What can hang from each mark:
K_666: K_189
K_5: K_48
K_699: K_48 K_64
K_189: K_64 K_666
K_48: K_408 K_699
K_529: K_408
K_408: K_187 K_529
K_64: K_187 K_189 K_699
K_187: K_529

Known rows, with every way that one mark hangs from another:
K_5(K_48(K_699(K_64))): [  1.2   3.3   2.0  15.7   0.8  32.6  51.0 -17.7   0.3   5.1  26.8  33.3
  18.3   9.6  10.5   3.2  25.0 -14.3  13.7  22.0  17.3  -2.1  -8.4   1.7]
K_699(K_48(K_408) K_64(K_189)): [-12.8  -2.2  17.4   4.6   6.4  -2.5  12.8 -14.5  -1.2  -7.1  -6.6  28.1
  22.1  -3.3  14.8 -27.2  -6.0  -7.5   9.5 -17.0   4.1 -14.0 -19.8   8.2]
K_48(K_408 K_699(K_64(K_189(K_666)))): [-15.1  13.4   8.1  26.7   1.3   0.9  44.6 -16.0  -2.5  -2.4 -23.8   8.1
  23.7  18.5  17.2   2.5  63.7   7.9 -16.6  27.6  32.6 -12.6 -33.1  44.5]
K_189(K_64(K_187 K_699(K_48)) K_666): [  1.5   0.7 -10.0  20.0 -20.0  -8.1 -39.2  17.9  22.1  -3.6  15.4   3.2
 -12.9 -22.1   9.2 -14.2 -12.8  -5.0  -3.7  18.7  -7.3 -13.3  31.2 -21.6]
K_187(K_529(K_408)): [ 12.7 -14.5  -4.3 -37.3  -4.9  -3.0 -18.4   9.6  -8.5   2.5   6.4 -45.3
 -18.1   8.8 -12.3  15.5  -7.6  14.3  21.5  -8.0 -17.8  25.6  24.1   4.1]
K_699(K_64): [  4.6  11.5   9.3   1.8  17.4   3.8   3.6  -4.0 -10.2  10.7   4.0   7.5
  -1.5 -15.9  11.5 -18.3  12.6  -7.5  -3.4   0.1  12.7   7.4  12.6  -3.4]
K_64(K_187 K_189 K_699): [-16.8  31.3  17.2   8.1 -35.8 -18.0  -6.7 -23.5   5.4  29.8  -2.5  -8.8
 -11.0  -3.0  18.1   4.7 -23.9   7.0 -21.6 -13.9 -17.2   8.7  12.1 -14.9]
K_5(K_48(K_699)): [ 15.3  -5.0  -0.2  10.3 -14.7  34.7  46.0 -22.9   7.2   8.6  19.2  15.0
  19.4  27.4  -0.3  11.2  20.1   1.1  13.2  35.5  -0.1  -8.2  -5.9  -4.5]
K_408(K_187): [ 33.2  -7.3  -6.4 -26.1  14.6  15.4   1.8  -0.8   3.6  -0.5 -12.4 -13.9
 -12.8   6.4 -11.5   4.0  -5.6   9.8  -1.9  -6.1  -6.0   0.7   5.4   1.3]
K_48(K_408(K_187)): [ 31.3 -20.3  -6.0 -21.0  24.4  -1.2   8.8  12.4   5.1  -6.1 -43.7 -12.3
   4.9   8.6 -23.4  -3.2  -7.3  16.6   2.7  -9.7   1.5  -8.6 -18.7  10.8]
K_666(K_189(K_64(K_699))): [ 10.9  -4.8  19.5 -19.0  -8.9 -24.0  -5.4 -10.1  -1.6  13.7  -4.4  21.6
 -13.8  -7.1  -5.4  16.8 -21.7   5.0 -25.0  23.3 -24.0 -18.6  51.7 -21.1]
K_189(K_64(K_699) K_666): [ 20.9  10.6  12.5   3.9  -0.9  -9.1 -10.6   2.0  10.5   4.6 -18.1  -2.5
 -17.3 -11.3  12.6   4.1  19.7  15.0 -27.9  34.8   1.0 -11.8  43.6  -2.3]
K_408(K_187(K_529)): [ 25.8 -15.0  -6.2 -41.2  20.8  18.1  -8.1   4.5  -6.9  -8.1 -12.5 -34.9
 -24.1  13.5 -20.6  28.5  -8.9  13.2   2.7 -16.2 -11.6  17.5  10.6   6.6]
K_5(K_48(K_408)): [ 19.1 -19.6   7.1   9.7  14.1   1.8  24.1  -7.9   6.0  -7.0 -19.3  17.5
  22.0  14.1  -8.0  -8.6   2.2   9.0  17.4   8.9   3.3 -16.1  -7.0 -10.0]
K_64(K_187 K_189): [-13.6  22.4   2.3   8.0 -31.5  -9.2  -7.3 -16.7 -12.9  11.7   2.5  -9.1
 -13.7   7.7   7.6  -3.8   3.3  11.0 -17.8 -14.9 -10.7   5.0  -3.7  -9.0]
K_529(K_408(K_187)): [ 35.9 -20.6 -18.4 -42.3   2.2   3.2  -5.2  12.3   7.9  -6.5  -1.4 -26.3
 -19.5   5.5 -18.0   3.6 -17.0  14.6  18.2 -17.4 -12.8   7.8  10.1  12.3]
K_64(K_187 K_699): [ -2.2  17.5   5.3  11.0 -18.6 -16.0 -18.9  -1.1  12.1  31.3   0.9 -16.4
  -5.6 -15.0   4.4  -8.5 -29.8  -2.5  -6.7  -3.1  -8.6  11.6  18.6 -27.1]
K_699(K_64(K_187)): [-12.2  17.3  -8.5  15.2   1.3  -9.1 -14.6  11.4 -11.8  11.4  14.9   2.0
  -8.1 -22.2   4.5 -23.1   2.8 -13.9  -3.3 -16.9  14.2  13.8   1.9 -12.2]
K_189(K_64 K_666): [ 23.0   2.7  -3.2   2.2   3.1  -0.1 -12.8   9.9  -6.4 -11.2 -11.4  -2.7
 -18.9  -1.8   2.8  -2.7  46.6  19.4 -24.2  35.9   7.5 -15.7  28.6   2.9]
K_5(K_48(K_408(K_529) K_699(K_64))): [  4.4 -17.9  -1.3  -3.9  35.9  21.3  51.2   1.2  -7.6 -17.3  -2.4  29.5
  32.8  17.2 -14.2  18.9  14.7 -10.1  18.9   8.6  19.3  -3.8 -41.7  16.6]
K_699(K_48(K_408(K_529)) K_64(K_189)): [ -8.3  -9.8  13.8 -19.9  31.4   1.8   7.8  -9.8 -10.1 -22.3  -6.1  22.3
  17.6   0.9   0.8  -5.5 -12.3  -8.8   9.7 -27.0  -1.4  -5.9 -30.3  15.0]
K_189(K_64(K_187 K_699) K_666): [  4.3  15.3  -4.8  18.0 -18.0 -21.7 -29.1  18.5   8.4   4.4  -6.6  -6.9
 -24.6 -19.9   5.9  -0.8   8.8   8.8 -27.9  19.2   1.4  -5.4  33.4 -12.8]
K_408(K_529): [ 21.3  -3.4   3.0 -28.4  25.2  11.8  -7.7  -3.7 -13.9  -0.8  -4.2 -16.9
  -4.9   7.5 -11.5  11.2   1.0   8.0  -3.3   3.7  -8.4  10.6   4.3  -5.5]
K_189(K_64(K_187)): [  4.9  10.3 -14.4  -1.9 -22.6 -12.3 -25.0  28.0 -16.9   3.5   0.7  -0.5
 -21.9 -11.3 -10.2 -10.2   4.7   9.1 -19.0  -0.7 -10.0  -4.0   8.8 -20.3]
K_187(K_529): [  9.2  -1.8   7.6 -20.7   7.1   9.7 -10.7  -4.6 -12.4   8.8  -5.2 -31.8
 -11.1  10.4  -7.2  15.9   3.6  10.4   0.9   3.0 -10.1  17.9  18.0  -5.9]
K_699(K_48 K_64): [  3.3  -2.1   4.4   2.9  14.1  18.5  -5.7  -4.4   4.1   1.2  25.5  19.3
  10.1 -18.1  13.2 -31.8  -8.8 -22.1  18.7  -1.3   4.7  -0.7   9.7 -11.8]
K_189(K_64): [ 21.0   5.5   5.8 -17.2  -7.3   0.6  -4.8  11.5 -14.5   3.4  -9.6   4.7
 -14.3  -3.6  -4.6  -5.6  14.0  16.5 -19.7  15.2  -9.2 -10.4  18.9 -10.8]

Rows:
[-14.6  28.9  11.6  28.2 -27.0 -19.6 -12.3 -26.7  12.9  13.3  -5.3 -17.0
 -16.6  -0.4  24.8   6.0   8.5  10.2 -25.5   6.2  -0.7   4.0  22.0  -1.4] | K_64(K_187 K_189(K_666) K_699)
[ 21.1 -42.1 -10.7 -34.1  28.4  15.0 -11.3  18.8   9.7 -22.9 -19.7 -20.6
   6.3  13.1 -30.4   7.9 -33.2   4.1  32.0 -19.5 -14.2  -0.5 -15.7   5.1] | K_699(K_48(K_408(K_187(K_529))))
[-32.1  21.3  -1.4  18.4   0.4 -10.6 -18.3  -9.6 -20.1 -12.7  11.2 -17.3
 -29.9  -0.3  15.1  16.6  36.4   2.8 -17.9 -17.4  15.2  23.6  10.0  16.5] | K_699(K_64(K_187(K_529) K_189(K_666)))
[ -7.6 -13.9  -4.8  -3.6 -27.4 -23.0 -34.6   5.7   9.9   4.1  29.1  27.1
  -8.9 -18.4  -9.7  -2.3 -52.7 -15.4  -2.2   7.0 -31.2 -19.0  40.2 -39.7] | K_666(K_189(K_64(K_187 K_699(K_48))))
[ 12.5 -18.8   0.4  13.9  -4.0  19.1  51.9  -7.8   9.2   3.1 -10.8  16.0
  37.7  29.9 -10.1   3.3  16.9   6.4  18.8  31.8   7.6 -17.8 -30.1   3.2] | K_5(K_48(K_408 K_699))
[-19.1   6.6 -17.1  23.8  -5.3  -7.2  19.9  26.3  -6.8  14.2  -8.1   2.6
  26.2  -4.8  -8.1 -16.8  17.0 -10.2   2.4   2.4  24.6   1.9 -46.0  10.5] | K_48(K_408 K_699(K_64(K_187)))
[-23.6  29.1  -2.7  33.1  -6.5 -14.0  -8.5 -14.7 -11.1  -7.3  11.6   3.4
 -18.8  -7.6  23.9  -8.4  40.5  -0.3 -23.1  -6.9  22.8   5.8   5.5  11.7] | K_699(K_64(K_187 K_189(K_666)))
[-27.3  15.9  -1.0  14.7 -19.5   0.7 -11.9 -12.6  -4.8  -1.1  34.6  21.2
  -2.6 -14.2  19.2 -24.1 -14.2 -19.2   5.0 -27.7  -3.0   2.4  -7.0 -10.3] | K_699(K_48 K_64(K_187 K_189))
[ 17.5 -17.6 -15.5 -33.9  47.3  18.5  36.8  22.0  -8.2 -15.5 -26.7   0.1
  17.3  12.8 -30.3  24.0   6.1  -2.9   4.0 -10.3  17.8   2.7 -53.1  37.3] | K_48(K_408(K_187 K_529) K_699(K_64))
[-14.6   3.7  15.4  18.0  -6.6  12.1  69.4 -26.3  -4.5  -3.7  -5.8  43.6
  31.0  24.9  11.1   7.8  27.8  -0.3   3.2   6.3  16.5 -16.0 -39.0  22.4] | K_5(K_48(K_408 K_699(K_64(K_189))))
[-14.9  28.3  15.3   4.4 -18.5  17.6  44.9 -28.5 -13.5  18.6   7.4  13.6
   8.8  13.3  21.5   7.4  34.4  -0.4 -17.4  10.3   9.4   1.9 -18.5  22.1] | K_48(K_699(K_64(K_189)))
[-13.7   2.1 -14.5  16.7  -1.4   4.4 -24.1  11.6   1.3   1.2  36.9  12.7
   2.7 -27.7   6.5 -35.8 -18.0 -28.0  18.8 -16.6   4.7   6.1  -0.6 -22.6] | K_699(K_48 K_64(K_187))
[-17.2  -1.8 -20.8 -17.6  -5.0 -18.4 -31.2  30.7 -16.9  -2.5  28.1 -30.0
 -25.5 -16.1 -10.7   3.1 -14.1  -7.0  22.6 -37.0  -0.8  36.8  13.6   2.8] | K_699(K_64(K_187(K_529(K_408))))
[ -3.2   1.1   1.9   9.6   9.6   4.7  38.0  10.2  -3.4  14.8 -18.7   7.4
  32.9   3.7  -2.2 -11.9  26.4  -5.2   2.8  17.5  24.7  -5.1 -35.6  19.5] | K_48(K_408 K_699(K_64))
[ -6.0   1.6  -0.5  -4.5 -24.8 -37.3 -24.9   7.5  -4.1  13.6   6.5  15.8
 -21.2 -15.0 -11.8  11.7 -31.5  -1.2 -24.6   7.4 -23.1 -10.7  41.8 -31.0] | K_666(K_189(K_64(K_187 K_699)))
[-20.1 -17.4 -26.1 -15.6  -8.4  -4.7 -41.2  30.8  -3.3 -10.7  50.2 -19.5
 -15.0 -19.4  -6.5 -11.0 -34.9 -21.8  45.0 -37.4  -9.0  29.1   9.5  -7.0] | K_699(K_48 K_64(K_187(K_529(K_408))))
[ 17.6 -24.8 -12.4 -30.8  13.4  17.9  26.3  18.1   0.3  -4.4 -34.7 -33.3
  11.3  32.7 -33.0  35.1   3.7  15.4   9.0   1.4  -1.5   5.3 -38.3  29.4] | K_48(K_408(K_187(K_529)) K_699)
[-35.7   9.5  -0.3   0.6 -12.8   3.6 -21.3  -7.0 -14.7  -7.3  34.8   1.1
 -15.2  -5.6  10.9   0.8 -16.6 -16.0   8.9 -38.7  -9.2  19.0  -2.3  -5.6] | K_699(K_48 K_64(K_187(K_529) K_189))
[ -3.6  -2.0  31.7  -0.3 -13.1  -7.5   9.9 -26.0  23.5  13.3 -21.4   8.6
  25.6   4.2  15.0 -12.3 -38.6   3.5   7.1  -4.1 -18.7 -16.5  -5.3  -5.1] | K_64(K_189 K_699(K_48(K_408)))
[-16.4  14.1   6.3  30.7 -28.5  -5.3 -23.3 -27.1  26.7   4.2  17.7  -4.5
  -5.8  -3.2  26.7  -7.2 -12.6  -3.2  -2.4   5.0 -10.2  -3.9  19.5 -10.4] | K_64(K_187 K_189(K_666) K_699(K_48))
[-21.6  21.8  11.2  13.6 -20.6 -16.8 -22.6 -21.3   3.0   6.6  -3.4 -36.2
 -27.4   7.7  15.8  31.7   4.3  12.8 -21.7  -4.6  -6.8  20.8  27.0   3.5] | K_64(K_187(K_529) K_189(K_666) K_699)
[ 18.5  -5.4   8.1   5.7  -3.9   5.1 -21.0   1.1  25.2  -4.2   4.1   8.6
  -6.7 -15.1  15.1  -9.2  -2.7   0.6  -4.2  34.3  -7.4 -19.0  41.0 -11.7] | K_189(K_64(K_699(K_48)) K_666)
[ 36.3 -28.5  -8.8 -44.9  49.9   3.6   2.8  18.3  -4.4 -21.7 -41.8 -17.7
   0.9  13.2 -38.0  18.3 -14.1  15.4   3.0 -19.7  -4.1  -0.6 -27.5  15.7] | K_48(K_408(K_187 K_529))
[ 25.6 -18.5 -12.9 -15.8   7.8  16.7  36.4  13.7   8.5   2.4 -35.9 -14.3
  22.6  26.0 -25.7   9.1   8.9  13.4   4.6  13.6   5.8 -11.6 -41.9  24.3] | K_48(K_408(K_187) K_699)
[ -4.8  10.1  -4.2   2.9 -11.0 -18.9 -38.8  23.1   0.3  -1.1  -5.0 -26.9
 -34.9 -11.6  -1.9  24.6   4.0  11.7 -20.9   9.0  -4.8  11.0  38.6  -7.9] | K_189(K_64(K_187(K_529) K_699) K_666)
[ 18.9 -35.1   5.0 -33.1  24.6   6.3 -10.7  11.2  27.1  -5.7 -25.5 -21.1
   7.7   3.3 -19.8  15.5 -61.2  -0.9  28.0 -21.4 -19.9   2.4  -1.8   0.6] | K_64(K_699(K_48(K_408(K_187(K_529)))))
[ -0.1  -9.5   1.4  20.2  11.9  17.0  58.2  -2.6   2.6  -1.0  -3.6  36.8
  38.1  12.7  -0.7  -4.1  22.9  -9.2  18.4  17.8  24.7 -12.3 -32.6  11.5] | K_5(K_48(K_408 K_699(K_64)))
[ 16.8  -2.8  14.4 -14.4 -13.3   5.7 -14.9   3.8  17.4  11.3   5.2  15.3
  -2.2 -18.1   8.9 -12.0 -35.6  -3.6  -0.6  13.6 -23.4 -15.2  31.7 -25.3] | K_189(K_64(K_699(K_48)))
[-19.4  11.1  -9.1  -0.1   6.9  -6.9 -24.8  17.2 -21.3   5.1  16.0 -18.1
 -19.7 -14.9  -3.0   2.8  -2.0 -11.5   1.6 -25.5   7.6  30.0   7.0  -8.8] | K_699(K_64(K_187(K_529)))
[ -2.7  -6.7 -14.2  -4.7 -21.2 -28.4 -25.5  14.2 -22.5  -2.5  12.4  16.7
 -21.3  -5.4 -22.1   4.2  -3.5   3.3 -22.8   7.9 -18.2 -14.5  27.5 -24.1] | K_666(K_189(K_64(K_187)))
[ 18.8 -23.0  11.5 -33.7  20.7  -5.2 -13.7  22.9  10.1 -11.5 -24.1  12.8
  12.3  -9.6 -17.7   2.9 -44.5   0.9   5.8  -0.3 -21.5 -17.6  -1.9 -10.5] | K_189(K_64(K_699(K_48(K_408(K_529)))))
[-18.8  14.9  -4.3  11.6 -16.0  -7.1 -23.8 -14.5 -14.2  -9.3   3.5 -36.4
 -29.1  17.8   5.6  24.0  31.8  18.2 -19.6  -3.9  -1.1  17.3  11.8   9.2] | K_64(K_187(K_529) K_189(K_666))
[ -9.5  14.3   7.7  34.7  -7.5  28.3  57.0 -43.9   1.4 -13.6  22.7  33.5
   8.8  25.4  30.9  18.2  62.4  -0.9  -6.0  32.0  26.3  -9.6  -5.3  26.7] | K_5(K_48(K_699(K_64(K_189(K_666)))))
[ 20.5 -37.0 -13.1 -21.1  15.0  29.3  46.3   5.3   6.1 -19.5 -18.7  -7.1
  15.7  41.4 -32.6  42.1  -0.3  11.7  24.8   2.5  -1.2  -2.6 -33.6  20.9] | K_5(K_48(K_408(K_187(K_529)) K_699))
[ -6.2  23.9  15.1  18.3   8.0  -1.2   9.5 -31.2  -9.5  -6.3  -1.3   7.7
 -12.1  -0.4  30.5  -3.8  50.9   6.5 -23.0   9.1  21.7  -0.4  15.4  21.3] | K_699(K_64(K_189(K_666)))
[-18.3  19.7 -15.5  20.0 -17.3   7.7  11.6  11.7  -8.8  20.4  22.6   1.6
   8.0  -7.7   2.9 -11.1  18.0 -16.4  -3.1   6.0  17.2  10.9 -22.6  -0.2] | K_48(K_699(K_64(K_187)))
[ 15.3 -24.8  14.5 -21.8  30.4   0.2  -9.9   2.3  21.2  -0.1 -19.5  -3.9
  25.6  -3.1 -11.4  -1.7 -50.5  -6.9  21.4  -2.6 -16.0  -4.6  -6.2 -10.4] | K_64(K_699(K_48(K_408(K_529))))
[-11.6  21.6  -3.7  28.0 -22.0 -10.6 -15.0 -18.2  -5.0  -2.8   2.7 -16.1
 -18.6   8.9  13.7  -0.7  36.8  16.1 -23.5   6.1   4.3   0.3   6.4   5.0] | K_64(K_187 K_189(K_666))
[-26.2  14.0  -7.0  35.4  -9.5  -0.6 -18.7 -13.7   1.5 -15.1  32.9  14.1
  -7.7 -12.1  26.5 -22.8  18.8 -14.4   0.1  -7.0  13.2  -2.3   2.3   2.8] | K_699(K_48 K_64(K_187 K_189(K_666)))
[  1.0 -15.5   4.3   6.8  24.5   1.2   1.3   8.9   6.0  -4.1  -3.9  20.4
  28.9 -16.6   2.0 -39.0 -10.7 -17.6  24.9  -4.9  11.2 -10.7 -13.9  -2.5] | K_699(K_48(K_408) K_64)
[ -6.8 -11.5  -0.6  16.8 -11.1 -16.7 -23.5  13.4  26.8  15.6  -8.0  -3.5
  24.2 -15.5  -4.2 -28.9 -52.9 -12.0  20.9  -6.8 -11.2  -6.7  -8.6 -26.7] | K_64(K_187 K_699(K_48(K_408)))
[-11.5 -18.9 -17.5  -3.2  34.6  -7.3 -23.5  30.0  -5.3 -19.9   7.6   9.4
  16.4 -19.5 -18.4 -22.1 -27.2 -23.7  24.2 -30.5   6.7   4.7 -33.4  -7.0] | K_699(K_48(K_408(K_529)) K_64(K_187))
[  0.0   8.2  24.1  16.0 -12.9   7.5  -4.7 -43.3  28.7   4.5   7.2  -0.2
   2.6   2.8  33.0  -2.6  -3.3   2.3  -3.8  20.3 -11.3  -9.8  30.1  -0.1] | K_64(K_189(K_666) K_699(K_48))
[-15.4  -1.2 -19.9   1.1  19.2  -2.6  12.6  30.8 -15.9  -0.7  -7.4  -2.7
  21.3   0.8 -23.4   4.2   9.3 -11.4   2.8  -7.2  20.0   9.4 -54.8  16.0] | K_48(K_408(K_529) K_699(K_64(K_187)))
[-25.5  31.2   4.2  12.8 -16.5 -12.7  -2.4 -13.3 -19.1   8.1  13.1  10.1
 -14.2 -10.4  16.8 -11.1   8.0  -4.0 -19.4 -27.4   5.9  10.3  -4.0  -0.7] | K_699(K_64(K_187 K_189))
